Every row comes from one small tree of marks. The marks that hang from a mark follow it in brackets, in alphabetical order. Every link used is in the known rows. Which tree was each row made from?
Known rows:
kilu(pizal(tovo(nezud))): [-12.2   2.0 -21.8 -10.9  -3.3   1.4  -3.9  15.7  -8.9  -9.8  -2.5  -7.1
  20.7   3.9  -4.7   7.4  -1.8 -15.8  -3.6]
renat(patip(fulini(pizal))): [-24.4  -7.9  11.4  -9.1   0.5  -7.6  -0.2  -9.4   0.1   5.1  20.4  -8.2
  20.1  -5.5   2.9  10.5  -8.5  -8.1   5.4]
teda(pazus(patip)): [  0.2   7.1  -3.1   2.2  -2.7  -0.9   9.3 -14.2  -7.8   0.2  16.1  -0.8
   1.5  -3.9  -4.7   7.4  -3.0 -12.3  -5.6]
pazus(patip(fulini(pizal) renat) teda): [-22.0 -11.4  18.2   4.8  -4.8 -18.1   9.8 -16.8   1.5  15.8  24.4  -8.9
  35.0  -7.2  12.0   4.2 -11.4  -9.4  12.3]
pazus(patip): [ -1.1   1.7  -1.2  -0.8  -0.5  -2.6   5.9  -7.7  -6.6  -4.2  10.4  -4.8
  10.3 -12.2  -5.3   3.7  -8.0  -6.4  -4.0]
renat(patip): [ -5.2  -1.5   2.8 -10.3  -2.7   3.7   5.6  -7.6  -4.2  -6.5   9.8  -4.9
   8.0 -10.8   1.7   7.2 -11.6  -6.1  -2.5]
tovo(nezud): [-11.7   7.1 -13.3   0.4  -3.5   1.6  -8.6   6.2  -1.9  -9.8   6.8  -1.2
   2.4  -3.3  -3.0   2.4  -7.1 -10.6   0.2]
fulini(pazus): [-10.4   1.7  -4.9   6.4  -3.0  -2.5  -2.8  -4.1 -10.6 -11.7   7.6  -0.9
  12.4  -5.1  -2.4  -4.1  -6.8   4.8  -7.0]
pazus(patip(fulini) renat teda): [ -6.0  -4.6  10.8   5.0  -1.7 -12.4   8.3 -18.6  -0.4   4.0  22.8  -1.7
  28.5  -8.5   0.2  15.5 -10.6   1.7   2.0]
renat(patip(teda)): [ -5.4  -3.7  -4.4  -4.6  -6.1   9.9   1.5  -9.4  -3.8   1.5   6.6 -12.1
   8.9 -14.4  -1.6   8.7  -5.2 -10.1  -5.9]
kilu(pizal(tovo)): [ -6.4   0.0 -12.1 -11.6  -3.2  -2.9   3.0   6.0 -13.5 -12.2  -0.7 -13.3
  22.3   3.2   0.6   8.3  -0.6  -5.3  -9.8]
fulini(pazus(teda) pizal(tovo)): [ -8.2 -13.1   3.6   4.8  -0.2 -10.4  -4.7   0.6 -12.2   0.5  14.7  -6.9
  47.6   5.8   1.1 -15.5  -9.9   1.9   0.8]
fulini(pazus pizal): [-16.2  -3.4   0.0   4.7   3.8  -8.8 -10.7  -3.9  -7.1  -4.3  10.1  -3.0
  27.2  -2.2   1.0 -10.7  -5.3   0.8  -0.7]
pazus(renat(patip(fulini)) teda): [-10.3  -8.1  15.7  -4.7  -5.2  -6.1   6.5 -18.3   1.9   0.7  22.7  -0.4
  26.5  -6.1   6.4  20.8 -13.6   2.6   4.9]
fulini(pazus(patip renat teda) pizal): [ -4.3 -11.2  10.7   8.8   9.6 -14.1  -2.3 -17.8  -3.8   6.3  17.3   4.9
  55.1  -6.5   2.0  -7.1  -8.6  -1.2   6.6]
patip(fulini(pizal) teda(pazus)): [-22.2   2.4  -3.5   9.5  -5.3  -3.0  -8.4 -15.3  -1.5  13.3  18.6 -14.2
   7.5   5.6  -0.7   9.0   5.4 -10.0  -4.1]
patip(fulini(pazus pizal) renat teda): [-34.5  -5.3   0.7  18.0  -8.5 -10.8  -5.1 -12.4  -3.8   9.2  11.4  -8.1
  22.8  -2.2   4.1   3.1  -6.1  -3.0   0.9]
teda(pazus(renat(patip(fulini)))): [-11.4   6.2   9.5  -1.2  -5.8  -2.7   7.8 -20.6  -1.5  -3.3  24.2   4.6
   3.9   3.7   0.6  29.8  -7.9  -5.9  -1.2]
fulini(pizal): [-11.3   0.6   0.7  -1.6   2.8  -7.7  -7.2  -2.6  -3.4  -2.6  11.9  -8.9
  19.8  -2.0   4.2  -3.9  -3.0  -3.3   0.2]
teda(pazus): [ -3.9  10.2  -4.8   2.4  -6.8   0.8   2.5 -10.9  -6.5  -6.8  13.4  -3.1
  -3.8   4.4   1.9   7.1  -1.8  -6.5  -7.8]
fulini(pazus(renat teda)): [ -2.1  -3.0   5.1   8.6  -1.7  -7.5  -2.8 -13.6  -5.9  -8.8  11.6   4.1
  32.0  -1.9   5.0   0.1  -9.4   9.8  -2.6]
teda(pazus(renat)): [ -0.3  13.7  -1.9   5.5  -4.5  -2.8   1.3 -13.9  -5.5 -10.1  14.8   4.3
   4.9   8.2   1.0  16.9  -3.5  -2.3  -7.4]

Write each row's tree:
[ -6.8   0.9  -4.7  10.3 -10.4  -0.4   9.7 -12.4  -4.6   5.5   5.8 -11.4
   9.6 -12.8  -1.0   8.1  -8.5 -14.7  -4.2] -> pazus(patip(renat teda))
[-10.5  -0.4   1.6  11.7  -6.3  -7.8  12.7 -11.4  -8.9  -5.0   9.6   4.1
  18.1 -10.8   0.4   1.0 -14.5  -7.4  -3.0] -> fulini(pazus(patip(renat)))
[-16.2  -6.2  14.9   6.5 -10.9 -12.6  16.7 -17.4  -1.4   7.9  20.6  -5.7
  19.1  -9.6   7.9  11.5 -14.4  -6.5   5.7] -> pazus(patip(fulini renat) teda)
[-22.9  -8.7  -7.0  14.3  -5.2  -7.0 -10.9  -0.2 -10.2   6.5  10.9 -14.4
  31.0   4.7 -11.0   0.5  -3.8   1.7  -7.1] -> patip(fulini(pazus pizal(tovo)) teda)
[-22.5   8.0  -3.2  16.0 -18.5  -2.1   6.6 -18.6  -3.1   6.6  15.5 -10.5
  -7.4   3.6   4.0  20.6  -2.7 -11.3  -5.4] -> patip(fulini renat teda(pazus))
[ -1.0  -1.3  -8.2  14.8  -0.1   0.1  -1.6 -15.6  -6.8  -1.0   5.1   1.6
  25.7 -12.4 -11.9   6.9  -5.2  -2.7  -8.7] -> fulini(pazus(patip(teda) renat))
[-28.1   3.0   1.8  14.7 -12.0  -7.6  -0.2 -17.7  -0.3  13.1  18.6 -13.1
  10.8   6.8   7.5  14.6   0.0 -15.2   0.0] -> patip(fulini(pizal) renat teda(pazus))
[-10.6  -2.4  -5.5  16.5  -9.1  -1.3   8.4 -14.6  -7.5   3.9   4.6  -3.3
  17.4 -14.6  -3.3   1.2  -9.1  -9.4  -6.3] -> fulini(pazus(patip(renat teda)))
[-27.1  -4.7   4.1   7.8   0.3 -13.2  -9.1  -7.4  -5.8   1.1  15.9  -3.2
  22.6  -1.6  -0.7  -2.9  -4.6   4.1   0.0] -> patip(fulini(pazus pizal))
[-23.8  -1.3   6.2   6.5 -10.6 -17.4   4.4   2.1  -8.0   0.2  16.1 -11.1
  24.1  10.2   3.7  11.2 -14.6  -3.8   0.7] -> patip(fulini(pizal(tovo)) renat)
[-14.0  -4.1  -0.9  10.1   2.6 -10.2  -7.2 -16.2   0.8  11.9  14.7  -8.5
  29.8  -6.6  -7.7  15.6  -2.0  -6.6   0.1] -> pazus(patip(fulini(pizal) teda) renat)
[-17.0   0.5  -5.6  18.3  -6.6  -3.9  -8.1 -14.7  -5.3  -2.9   7.2  -2.7
  16.5  -3.7  -9.2  14.8  -3.9   9.0  -9.5] -> patip(fulini(pazus(renat)) teda)
[-23.5  -3.3  -1.5  16.8   0.9 -10.6 -14.7 -13.5  -2.4   4.4  10.7  -3.8
  31.2  -0.6  -5.4   7.6  -1.3   3.7  -3.4] -> patip(fulini(pazus(renat) pizal) teda)
[-25.1  -4.9   2.2  11.3  -6.2 -11.1   3.2 -14.7   0.0  17.4  14.6 -13.1
  22.7  -8.1   1.0  10.5  -5.8 -14.5   3.8] -> pazus(patip(fulini(pizal) renat teda))
[-31.0 -11.5  14.9  12.2  -6.4 -17.7   1.5 -14.5  -2.4   8.0  22.0  -3.0
  36.0   1.1  14.4  -3.8 -11.4   1.1   8.9] -> patip(fulini(pazus(teda) pizal) renat)
[-17.3   6.9   6.1  10.2 -12.4  -8.7  18.2 -19.3  -4.6   4.5  22.8   0.2
  -2.9   0.1   1.3  20.1  -9.7 -14.7  -0.9] -> teda(pazus(patip(fulini renat)))
[-25.8 -18.9  18.3  -3.0   1.3  -8.2   0.8 -15.1  -1.1  10.8  24.7  -3.7
  38.7  -6.8   7.4  -3.2 -10.1  -1.3   9.4] -> renat(patip(fulini(pazus(teda) pizal)))
[-24.4  -7.5  11.6  13.8 -12.7 -11.8   7.4 -15.6  -3.9   0.0  18.2  -1.2
  20.1  -2.8  11.0   3.5 -13.9   4.9   1.6] -> patip(fulini(pazus(teda)) renat)
[ -7.3   9.2   3.3   8.9  -3.4  -8.4   9.2 -21.7  -3.5   0.9  23.0   5.3
   5.4   1.3  -5.9  26.2  -5.2  -5.7  -3.4] -> teda(pazus(patip(fulini) renat))
[-11.6  -6.5   2.0   5.5   7.2 -10.1  -3.1  -9.3  -8.3   1.4  13.8   0.2
  31.7 -10.6  -5.3 -10.2  -5.8  -6.5   0.8] -> fulini(pazus(patip) pizal)
[ -8.6  -9.0   8.9  11.1  -7.2  -8.7  15.1 -16.5  -7.0   2.6  15.0   2.2
  32.1 -11.9   7.1  -5.1 -14.7  -6.0   4.0] -> fulini(pazus(patip(renat) teda))
[-10.6   9.9  -6.2  13.1 -16.5   2.8   6.4 -15.9  -4.7   1.8   9.9  -9.1
  -1.4   4.1   6.5  11.8  -3.2 -14.2  -8.5] -> patip(renat teda(pazus))
[-12.3   0.8 -12.6   0.2  -0.5  -5.4 -11.3  17.1  -6.3  -3.8   8.7  -6.1
  27.3   9.2  -5.6  -3.0  -8.9 -13.0   2.5] -> fulini(pizal(tovo(nezud)))
[-14.6  -0.8   7.7   5.6   5.8 -17.1  -2.4 -13.4  -0.9   4.1  19.9  -0.5
  30.2  -4.3  -5.0  15.3  -7.1  -3.2   3.6] -> pazus(patip(fulini(pizal)) renat)
